Known rows, with every way that one mark hangs from another
(tadu guviz nefom): [0.03,-0.03,-1.81,-0.76,-0.95,0.16,-0.56,-1.55,0.89,0.43,-0.55,-0.04,-0.39,-0.15,1.12,-1.52,1.89,-0.70,1.78,-0.13,-0.56,-1.52]
(zime tadu): [1.15,-0.67,-1.17,0.58,-0.83,-0.11,0.15,-0.04,0.95,0.69,1.47,-0.27,0.71,0.97,1.01,-0.44,0.29,0.22,0.33,0.46,-0.42,0.12]
(tadu (guviz (gimur riso (zime vuline))) nefom): [-3.34,-3.57,-1.62,1.08,0.34,-0.32,-2.19,-1.73,1.02,-0.13,-0.67,0.05,-0.30,1.28,0.36,0.17,0.56,-0.35,2.83,2.40,0.74,-1.72]
(guviz gimur): [-1.32,-0.64,-0.10,0.21,0.57,-0.84,-0.76,1.08,0.37,-0.66,0.03,-0.64,-0.74,-1.10,-0.08,0.05,0.28,-0.70,0.65,1.41,-0.66,0.23]
(luse (vuline zime)): [1.41,0.12,0.90,1.17,-1.83,0.40,1.46,-0.19,0.89,-0.54,0.10,-0.44,2.36,2.81,-1.29,-0.69,-1.37,0.58,-1.05,-0.66,1.25,-1.11]
(riso lasi): [0.90,0.64,0.32,0.27,1.31,0.59,-1.11,-0.56,-0.33,0.74,0.48,-0.84,-0.98,-1.80,-1.34,0.80,-0.51,0.00,-0.44,-0.70,-0.32,0.24]
(tadu (guviz (gimur (riso lasi) zime)) nefom): [-1.78,-1.41,-1.54,0.92,1.37,-0.38,-3.84,-1.01,0.53,1.45,0.71,-1.80,-2.35,-1.74,-0.22,0.54,1.33,-0.35,3.20,1.14,0.50,-0.35]
(nefom (tadu (guviz (gimur (riso lasi) zime)))): [-1.68,-1.20,-2.05,0.83,2.25,-0.74,-3.87,0.00,0.53,1.78,1.20,-2.53,-1.87,-1.12,0.27,-0.08,1.79,-0.85,2.77,1.19,1.26,0.09]
(gimur guviz (riso lasi) (zime tadu vuline)): [-1.60,-3.92,-0.63,3.46,1.20,0.39,-3.60,-1.75,0.04,2.43,1.82,-1.05,-0.16,2.82,-0.69,2.64,-1.40,1.02,1.65,2.01,1.49,0.26]
(zime (tadu guviz nefom)): [1.18,-0.58,-2.80,-0.35,-1.64,-0.11,-0.46,-1.65,1.67,0.89,0.68,-0.25,0.48,1.01,2.24,-1.98,2.33,-0.50,2.29,0.37,-1.04,-1.29]
(guviz (gimur riso (zime vuline)) tadu): [-3.90,-4.55,-0.86,1.27,0.61,-0.63,-0.82,-0.68,0.97,0.60,0.08,0.12,-0.11,3.00,-0.33,0.73,-0.75,-0.13,2.39,4.08,1.12,-0.02]
(luse (vuline (zime gimur))): [1.81,-0.59,2.00,0.70,-1.01,0.43,0.88,0.53,0.94,-1.09,0.55,-1.05,2.41,3.44,-0.66,-0.71,-0.88,0.76,-0.93,-0.48,0.98,-1.36]
(zime gimur vuline): [-0.12,-2.21,1.52,0.02,1.00,0.67,-0.37,-0.57,0.38,-1.52,-0.43,0.42,1.36,1.85,-0.15,0.49,-1.08,0.04,-0.66,0.85,-0.05,-1.23]
(zime gimur (tadu nefom)): [1.31,-1.66,-0.74,-0.47,-1.36,-0.30,-0.33,0.06,1.89,0.64,1.84,-0.86,0.71,1.74,2.28,-0.77,1.39,0.00,1.82,1.03,-1.59,-0.42]
(vuline (zime (gimur (guviz (tadu nefom)) riso))): [-1.25,-4.03,-0.76,0.62,-0.75,-0.80,-1.97,0.28,2.04,1.34,2.36,-2.20,-0.81,3.85,0.36,-0.19,2.61,0.30,4.90,2.74,1.79,-0.31]
(vuline zime): [1.05,-0.65,0.40,0.13,-0.21,0.32,0.57,0.11,0.43,-0.87,0.29,-0.72,0.66,0.86,-0.70,-0.72,-0.40,0.11,0.10,-0.67,0.92,-0.51]
(tadu (guviz (gimur riso))): [-1.58,-0.89,-1.54,1.05,1.61,-0.62,-2.74,0.90,0.34,-0.56,0.83,-0.98,-1.42,-1.93,-0.32,0.07,2.08,-0.24,1.84,1.32,1.69,-0.42]
(guviz (gimur zime) (tadu nefom)): [-2.95,-2.77,-1.59,-0.87,-1.65,-1.46,0.08,-0.89,1.69,1.90,-0.40,-0.57,-1.16,2.63,1.68,-0.94,1.06,-1.33,3.65,3.52,-1.99,0.16]
(vuline (zime (gimur riso) (tadu guviz nefom))): [2.07,-2.47,-1.51,0.59,-0.67,0.21,-1.63,-0.30,2.34,-0.18,3.02,-1.84,0.59,1.80,1.27,-1.72,2.72,0.66,3.17,-0.01,1.67,-1.49]
(vuline (zime tadu)): [2.00,-1.44,-0.59,0.72,-1.02,0.10,0.75,-0.03,1.33,-0.31,1.66,-0.86,1.27,1.82,0.32,-1.16,-0.03,0.28,0.46,-0.14,0.45,-0.22]
(gimur (guviz tadu) (zime vuline)): [-3.84,-4.34,-0.61,1.06,-0.51,-0.30,-0.78,-2.56,0.24,1.81,-1.32,0.26,0.02,6.03,0.60,0.46,-0.73,-0.58,2.21,3.49,0.09,-0.47]

Rows
[0.95,-3.06,0.40,0.55,0.19,0.65,-0.27,-0.64,1.14,-0.89,1.05,0.14,1.97,2.85,0.82,-0.01,-0.65,0.26,-0.22,1.40,-0.41,-0.97] : (zime gimur tadu vuline)
[0.51,-2.41,-2.86,1.24,-0.59,-0.75,-1.76,0.28,2.53,-0.37,2.36,-1.82,-0.25,0.13,0.65,-1.64,2.84,-0.15,3.62,1.45,1.27,-1.11] : (vuline (zime (tadu (guviz (gimur riso)) nefom)))
[-3.70,-3.96,0.07,2.83,0.80,-0.06,-2.58,-1.14,-0.49,1.10,-0.13,-0.05,0.09,3.69,-0.26,2.35,-1.19,0.77,1.56,2.11,2.23,-0.38] : (gimur guviz riso (zime vuline))
[-1.05,-2.34,0.85,1.91,2.00,1.15,-2.02,-1.72,-0.55,0.82,0.43,-0.10,-0.01,0.54,-2.12,2.26,-2.32,1.04,0.05,0.39,1.74,-0.29] : (gimur (riso lasi) (zime vuline))
[-3.49,-3.11,-1.71,0.10,-1.98,-1.08,-0.83,-1.94,1.10,3.41,-0.49,-0.78,-1.19,5.09,1.98,-0.46,1.41,-0.72,4.32,2.99,-0.97,0.02] : (gimur (guviz (tadu nefom)) zime)
[-2.45,-2.34,-2.27,0.10,-0.71,-1.42,-0.82,0.64,1.99,1.31,1.60,-0.73,-1.65,0.07,0.32,-0.44,2.30,-0.47,4.08,3.52,-0.05,0.40] : (guviz (gimur riso) (tadu nefom))
[-1.99,-1.73,-2.02,-1.12,-1.30,-1.28,0.31,-0.23,1.93,0.89,0.16,-0.49,-1.20,0.81,0.88,-1.26,2.01,-1.46,3.32,3.26,-1.91,0.12] : (guviz gimur (tadu nefom))
[-0.57,-2.61,-1.90,1.00,0.40,-0.22,-1.15,-1.09,1.37,-1.33,-0.06,0.12,0.93,1.02,0.82,-1.21,0.60,-0.96,0.78,2.28,-0.56,-1.52] : (zime (tadu (guviz gimur)) vuline)
[2.92,-1.39,1.07,1.30,-1.85,0.30,1.00,0.43,1.80,-0.58,1.90,-1.30,3.11,4.38,0.35,-1.07,-0.59,0.97,-0.45,0.02,0.68,-1.22] : (luse (vuline (zime gimur tadu)))
[1.64,-2.50,-0.53,1.71,2.50,1.32,-3.27,-1.46,0.84,-0.21,2.40,-1.01,0.37,0.15,-0.66,0.66,0.44,0.85,0.75,0.68,1.57,-1.39] : (zime (gimur (riso lasi)) (tadu guviz) vuline)
[0.49,-3.81,-0.78,1.74,-0.95,-0.73,-2.52,0.90,2.08,0.88,3.53,-2.53,0.03,3.20,1.05,0.17,2.13,0.80,3.88,1.55,1.63,-0.42] : (vuline (zime (gimur guviz riso) (tadu nefom)))
[-2.31,-1.58,-1.58,-0.49,-0.58,-0.88,-1.59,-1.33,0.97,0.57,-1.28,-0.77,-1.07,0.78,1.75,-1.06,1.44,-1.31,2.76,1.50,-1.11,-1.03] : (tadu (guviz (gimur zime)) nefom)
[0.59,-3.13,-0.78,1.46,1.09,0.72,-2.16,-0.85,1.18,-0.96,1.78,-0.19,1.34,1.97,0.68,-0.12,0.87,0.79,1.09,1.14,1.79,-1.44] : (zime (gimur riso) (tadu guviz) vuline)
[-3.50,-3.28,-1.90,0.28,-0.93,-1.54,-0.92,-0.18,1.79,2.17,1.04,-0.82,-1.48,1.95,0.96,-0.03,1.35,-0.31,4.47,3.68,-0.14,0.71] : (guviz (gimur riso zime) (tadu nefom))
[2.09,-1.06,-1.56,0.66,1.00,0.45,-3.38,-0.86,1.48,1.31,3.01,-2.05,-0.98,-0.86,0.80,0.01,2.45,0.63,2.89,0.31,0.48,-0.70] : (zime (gimur (riso lasi)) (tadu guviz nefom))
[-0.47,-0.68,0.39,1.59,1.69,0.43,-2.42,-0.57,-0.76,1.88,1.39,-1.20,-1.35,-0.60,-1.29,2.19,-0.97,1.05,0.87,-0.20,1.58,0.84] : (gimur (riso lasi) zime)
[-2.00,-3.15,-1.84,1.27,-1.03,-1.40,-1.69,0.37,1.82,1.72,2.12,-1.06,-0.27,1.19,1.60,0.36,0.91,0.21,3.45,2.61,-0.18,0.65] : (guviz (gimur riso (zime (tadu nefom))))
[-4.01,-4.67,-1.57,0.68,-0.69,-0.82,-0.60,-1.21,1.82,1.28,0.06,0.22,-0.18,3.20,0.31,0.34,0.09,-0.40,3.71,4.40,0.02,-0.39] : (guviz (gimur riso (zime vuline)) (tadu nefom))
[0.78,-1.90,-1.66,0.72,-0.16,0.78,-0.44,-2.23,0.99,-0.65,-0.03,0.72,1.50,1.90,0.74,-1.26,0.18,-0.48,0.20,0.75,-0.01,-1.89] : (zime (tadu guviz) vuline)
[-1.14,-2.73,-1.69,2.47,-0.29,-0.38,-3.68,-1.15,0.82,3.79,2.62,-2.08,-1.36,1.72,0.72,1.91,0.78,0.72,3.60,1.61,0.53,0.68] : (gimur guviz (riso lasi) (zime (tadu nefom)))
[-1.32,-0.58,-2.02,-0.55,-0.32,-0.78,-1.52,-0.46,1.15,-0.43,-0.51,-0.68,-1.01,-0.99,1.05,-1.45,2.39,-1.37,2.39,1.36,-1.20,-1.19] : (tadu (guviz gimur) nefom)
[-0.79,-3.32,-1.76,2.00,0.27,0.64,-1.67,-2.32,0.73,0.63,0.87,0.47,1.35,3.21,0.93,-0.07,-0.24,0.77,1.45,1.05,1.89,-1.24] : (gimur riso (zime (tadu guviz) vuline))
